Each row was made from one path, in order. Every step used is in the known rows, and no mark comes twice. Write each row's path.
Known rows
k > c: [ 17 -15 -13  16 -18 -15 -44  -2   0 -23  -2   5   3 -11   5   1 -22   2
   4  54]
v > c > z > m: [ 21 -32 -13 -20 -13 -29 -26 -16  25 -20 -62  13   2   6  15  24 -47 -74
  13  22]
v > c > w > p: [  7   5  -4  -2  21 -36 -42  14  16 -22   7  13   2  32  -2  43 -61  13
  14  35]
c > z > k: [ 21 -22 -11 -28 -19 -10 -43 -14   2 -41 -41  11   2   2  13  -5 -31 -58
   9  44]
v > m > z > c > w: [ 35 -37  -1 -25 -41 -22  -7 -16  29 -13 -55  17  11 -10  28  22 -54 -48
  17  37]
p > w > c > z: [ -4  -4  -5  -9  34 -26 -57  23 -13 -17   9  -1   7  12  -1 -19 -26 -11
   6  38]
k > c > z > m > v > w > p: [ 12 -25  -1  -7 -10 -55  -9 -19  45 -21 -60  15  19  -1  20  33 -71 -73
  22  38]
p > w > c > z > m: [ 11 -13  -1   1  18 -32 -47  11  -1 -12  -5   3   5   7   3 -23 -23 -51
   7  31]
v > w: [  6   5  -4 -14   9 -21 -27   0   7 -25  16  24  10   5  11  43 -21   9
   7  29]
v > m > z > k > c > w > p: [ 37 -30  -4 -25 -32 -30 -26 -15  35 -34 -75  12   3  -3  12  25 -74 -38
  20  49]
z > m > v > c > w > p: [ 10 -18   8   0  -1 -43 -10  -5  30 -19 -28  19  13  16  21  37 -54 -46
  20  37]
p > w > c: [ -7   8   0  13  34 -18 -53  26 -24 -18  48   6   4   4   1 -11   0  31
   1  44]
m > z > k: [ 21 -24   0 -29 -38   3 -24 -24  -1 -42 -35  19   2 -12  27  -2   2 -20
   8  42]
w > c: [ 13  -4  -4  -7  15 -23 -58  12 -13 -20  14  11   2   2   3   9 -12  13
   1  44]
z > c > w: [ 22 -14  -8  18 -17 -19 -39  -1  11 -22  19  13   5   7  17  -1 -49 -21
  11  54]
k > z > m > v > w: [ 13 -34   2 -25 -22 -31  10 -24  32 -17 -44  25  21 -12  32  26 -25 -88
  14  33]
m > v > c: [ -8 -26  -3 -14  -4 -18  -9  -8   5 -26 -31  16  13  -8  30  34 -20 -11
  13  44]
w > c > z > m: [ 33 -24  -5 -19   0 -37 -53  -2   8 -15 -39   8   3   5   6  -2 -35 -68
   7  30]
m > z > c: [ 18 -26   0  -2 -42  -7 -16 -23   6 -21 -15  16   5 -17  30  -3  -8 -11
  10  42]
k > c > w > p: [ 20   2  -6  24   2 -34 -55  12  14 -21  15   3   3  17  -8   8 -59   7
  10  53]

Write each row's path
[ 26 -36  -1 -20 -45 -15   1 -24  16 -13 -57  20   7 -28  29  26 -20 -33
  12  32]	v > m > z > c
[  0 -14 -10 -16  23 -19 -61  11 -10 -40  -7   4   0  10   8 -25 -36 -29
   9  51]	p > w > c > z > k
[ 17 -29 -13  10 -31 -13 -28 -15  10 -16  -7  11   2 -12  15 -10 -25 -46
   8  52]	k > z > c
[ 30 -25 -18   5 -23 -15 -55  -5  16 -47 -15   7   1   3  14  -9 -66 -32
  12  70]	z > k > c > w
[ 43 -48 -11 -37 -46 -17 -24 -20  34 -38 -91  12   6 -14  25  14 -71 -59
  18  53]	v > m > z > k > c > w
[ -3 -38  -8 -36  -5 -26 -12 -11  15 -23 -72   9  15  -1  28  25 -45 -53
  18  38]	m > v > c > z
[  6   2  -6 -21  33 -36 -50  11   4 -26  17  22   6  10   8  43 -37  17
   7  36]	v > w > c
[ 26 -37 -11 -13 -47  -3 -32 -27  11 -45 -50  11   1 -21  27 -12 -26 -23
  11  59]	m > z > k > c
[ 24  -8 -11  16  -9 -28 -59   0  17 -43   0   8  -2  15   1   2 -70 -12
  13  67]	z > k > c > w > p
[ 18 -43  -8 -18 -24 -43  -6 -24  44 -24 -75  14  22 -13  32  21 -67 -92
  20  40]	k > c > z > m > v > w
[ 15 -24  10   2 -31 -18  -2 -17   2 -16 -21  18  16 -19  29   5  11 -55
   8  38]	z > m > v
[ 13 -29   3 -34 -14 -37   3 -21  31 -19 -60  22  24  -3  33  30 -40 -91
  18  25]	c > z > m > v > w
[ 16  14   6   7  10 -30 -46  16   2 -16  29  11   6  26  -8  17 -32  10
   8  37]	c > w > p
[ 33 -47 -12 -32 -50 -10 -17 -29  21 -37 -91  15   3 -31  25  18 -37 -43
  13  49]	v > m > z > k > c
[ 28 -34   0 -48 -41  -5  -8 -26   9 -32 -77  22   5 -23  26  27 -11 -43
  10  32]	v > m > z > k
[ -4 -12   2 -28  26 -38 -26   5   7 -27  -5  23  19  -1  27  41 -34   0
  12  45]	m > v > w > c
[ 26 -49  -6  -3 -41 -31 -15 -24  24 -18 -77   4  17 -20  27 -11 -42 -99
  15  49]	k > c > z > m > v
[  6 -34   0  -6 -20 -23   1 -20  17 -22 -45  21  12 -13  35  30 -18 -52
  13  37]	z > m > v > c
[  1 -27   7  -8  10 -34 -23   4   1 -13 -26   4  17  -5  22 -24 -19 -70
  12  40]	p > w > c > z > m > v
[  9 -51  -5 -19 -28 -25   5 -26  28 -18 -70  16  12 -14  32  17 -26 -89
  15  39]	k > z > m > v > c
[ 20 -24 -19  11 -27  -7 -48 -15   4 -46 -17  10  -3 -14  15  -5 -32 -17
   7  66]	z > k > c
[  8 -12  11 -23   0 -50   0 -16  32 -15 -44  22  21   8  19  41 -43 -72
  20  21]	c > z > m > v > w > p
[  0 -24  -2 -51  25 -45 -30   2  17 -25 -45  16  21   6  25  33 -59 -42
  17  39]	m > v > w > c > z
[  8 -20   6 -20  10 -44 -17  -7  19 -23 -19  27  17  -6  32  38 -30 -41
  13  38]	z > m > v > w > c
[ 26 -31 -13   4 -26 -21 -35  -6  23 -17  -6   8   5   6  14 -13 -58 -60
  13  56]	k > z > c > w
[ 16 -36   1 -11 -15 -31  -6 -10  29 -23 -43  18  16   4  34  26 -51 -66
  18  41]	z > m > v > c > w
[ -5  -9   4 -22   2 -24  -4  -7   9 -25  -7  25  22  -6  29  42 -16 -11
  12  38]	m > v > w
